What can hang from each mark
faba: duvadiv ragap
meno: duvadiv
lafin: duvadiv zise
duvadiv: bapu gigalez lafin meno zagar
bapu: duvadiv ragap

Known rows, with every way that one mark hangs from another
duvadiv(gigalez lafin(zise) meno zagar): [-34  -1   3   0   2  -6 -15 -38 -26   5  -3  15 -10  26  -7  31 -64  23
  -9  22]
bapu(duvadiv): [-38  -9  29  19   3 -15  -2 -15  -8  20  17 -18  -8  20 -22   9   2   8
  -3   7]
meno(duvadiv(gigalez lafin)): [-33   1   1  34   1 -12 -14  -5 -19   9   1  -3 -11  19  -9  24  -8  17
 -20   7]
duvadiv(lafin): [-35 -14   5  15   2 -14 -13 -21 -16  11   7 -11  -9  20 -12  19 -24  10
 -21   6]
meno(duvadiv): [-36  -7   7  29   5 -17  -7  -9  -7  15   6 -17   1  16 -14  14  17  12
 -13   5]
bapu(duvadiv(gigalez meno zagar) ragap): [-33  -2  26  10   7 -10 -18 -19 -19  15  17   8 -15  24 -28  21 -31  12
   0  14]
faba(duvadiv(bapu gigalez) ragap): [-39  -8  26  16   2 -12 -19  16 -16  11  12   1  -7  24 -16  26 -50   7
   8  15]
lafin(duvadiv(meno) zise): [-40  -5   3   2   5 -13  -8 -50 -15  13  -1  -6   1  18  -2  23   6  17
  -7  14]
bapu(duvadiv(gigalez lafin zagar) ragap): [-31   0  18  13   6  -5 -21 -14 -27  14  12   6 -24  23 -29  18 -20  10
  -5   8]
meno(duvadiv(bapu(ragap) lafin)): [-35  -9  17  19   8 -10 -21   6 -22  14   7 -12  -8  10 -13  14  -3  12
 -14   2]
meno(duvadiv(gigalez)): [-33   3   4  35   2 -13  -8   3  -8  12   5  -8  -4  19 -14  19   3  16
 -14   8]
lafin(duvadiv(bapu meno zagar) zise): [-46 -10  22 -10   6 -11 -12 -39 -23  13   1   2   0  18  -5  23  -7  20
  13  22]
duvadiv(bapu(ragap) gigalez lafin zagar): [-34  -6  17   7   6  -5 -27   6 -29  10  10   6 -18  20 -22  20 -44  14
  -4  11]
meno(duvadiv(lafin zagar)): [-37 -10   3  17   4 -14 -15 -22 -23  11   0  -2  -5  20 -14  21   1  14
 -12   9]
faba(duvadiv(gigalez)): [-36  -3  16  24   1 -11 -14  -7  -9  10  10  -2  -7  24 -24  27 -23   7
  -9  10]
meno(duvadiv(gigalez zagar)): [-34   1   5  27   3 -12 -12  -1 -13  12   3   1  -3  23 -19  18   5  17
  -6  12]
duvadiv(bapu gigalez lafin zagar): [-39 -10  23  11   1  -9 -19   4 -27   7   8   6 -17  23 -14  23 -50  17
  -1  16]
duvadiv(bapu(ragap) gigalez lafin(zise)): [-30   5  12   5   6   0 -19   1 -24  12   4  -3 -15  15 -13  18 -43  17
  -8  10]
duvadiv(lafin meno zagar): [-40 -20   8   2   3 -16 -20 -42 -25   7   5   5  -8  25 -10  29 -54  15
 -13  16]
duvadiv(gigalez lafin zagar): [-34  -6   3  14   1 -10 -18 -16 -23   7   4   7 -15  26 -17  25 -39  15
 -11  14]

Rows
[-43 -20  29  -1   6 -14 -21   0 -20  14  11   3   1  25 -21  22 -39   4
  18  17] | faba(duvadiv(bapu zagar) ragap)
[-39   3   0   0   3  -8 -12 -44 -22   9  -3  12  -5  24  -6  28 -10  21
   2  21] | lafin(duvadiv(gigalez meno zagar) zise)
[-33  -7  23   7  10 -10 -14 -16 -15  22  17  -6  -9  20 -35   7   6   5
   1   6] | bapu(duvadiv(zagar) ragap)
[-39  -5  18   6   5  -6 -11 -10 -28  13  -4  -1  -4  15  -7  16  -8  22
   3  16] | meno(duvadiv(bapu lafin(zise) zagar))
[-35  -9   4   1   3 -11 -12 -46 -19   9   0  -3  -4  19  -3  27 -51  18
 -19  15] | duvadiv(lafin(zise) meno)
[-41 -13  23  24   3 -13 -13   5 -20  13   6 -13  -9  13  -6  18  -6  16
  -9   7] | meno(duvadiv(bapu lafin))
[-42 -12  32  10   2 -15 -23   5 -19   9  12   7  -6  25 -11  34 -73   9
   5  20] | faba(duvadiv(bapu gigalez meno) ragap)
[-39  -1  16   7   8  -8 -24  -1 -24  13   9   3 -11  18 -21  17  10  13
   8   9] | lafin(duvadiv(bapu(ragap) gigalez zagar))
[-29   5  21  23   6  -9 -12   1 -11  19  18  -8 -16  19 -30  10  -5   8
  -7   3] | bapu(duvadiv(gigalez) ragap)
[-44 -24  29  -1   3 -14 -21 -22 -28   7   9   4 -10  22  -8  27 -59  16
  -3  19] | duvadiv(bapu lafin meno zagar)
[-39 -20   8   4   3 -17 -26 -35 -24   7   6   5  -5  26  -7  37 -67   4
 -13  13] | faba(duvadiv(lafin meno) ragap)
[-38  -6  30  14   1 -13 -10 -21 -17  13  15   8 -14  27 -22  24 -37  16
   4  19] | bapu(duvadiv(gigalez meno zagar))
[-38  -4  22   4   0  -7 -13 -15 -25   6   3   3 -13  19   0  29 -71  24
  -6  20] | duvadiv(bapu gigalez lafin(zise) meno)
[-32   0  -3  17   4  -8  -8 -26 -17  13  -6 -10  -2  14  -5  17   4  18
 -16   8] | meno(duvadiv(lafin(zise)))
[-34   1  20  20   8  -8 -20  18 -19  14   8   1  -7  17 -23  14  -1  15
   2  10] | meno(duvadiv(bapu(ragap) gigalez zagar))
[-41 -15  25 -11   3  -8 -15 -29 -29   9   2   6  -8  20  -5  26 -64  21
   1  22] | duvadiv(bapu lafin(zise) meno zagar)
[-45 -24  33  -5   5 -17 -24 -12 -22  11  11   9   0  26 -15  30 -67   7
  13  22] | faba(duvadiv(bapu meno zagar) ragap)
[-34  -4  22   8   8  -7 -21  13 -18  14  14   1 -10  21 -27  14 -30  13
   3  12] | duvadiv(bapu(ragap) gigalez zagar)
[-39  -2   0  14   3 -12 -15 -20 -19  10   4   3  -8  25 -16  22  14  14
   1  12] | lafin(duvadiv(gigalez zagar))
[-37  -9  11  11   2 -15 -14 -21 -15   8   9   8  -7  27 -16  28 -49  17
  -7  19] | duvadiv(gigalez meno zagar)
[-42 -20  24   7   3 -14 -25  -1 -25  11   8  -3  -7  21 -10  27 -49   3
   1  11] | faba(duvadiv(bapu lafin) ragap)
[-35  -1   0  26   2 -10 -17 -10 -24   8   0   7 -12  23 -12  25  -9  17
 -12  11] | meno(duvadiv(gigalez lafin zagar))
[-38  -8  23  -5   3  -8  -9 -51 -26  14   5   7 -12  23 -12  23 -40  18
   1  20] | bapu(duvadiv(lafin(zise) meno zagar))
[-41 -12  27  15   0 -13 -18  -4 -25   5  11   3 -17  21  -4  31 -70  19
 -11  17] | duvadiv(bapu gigalez lafin meno)
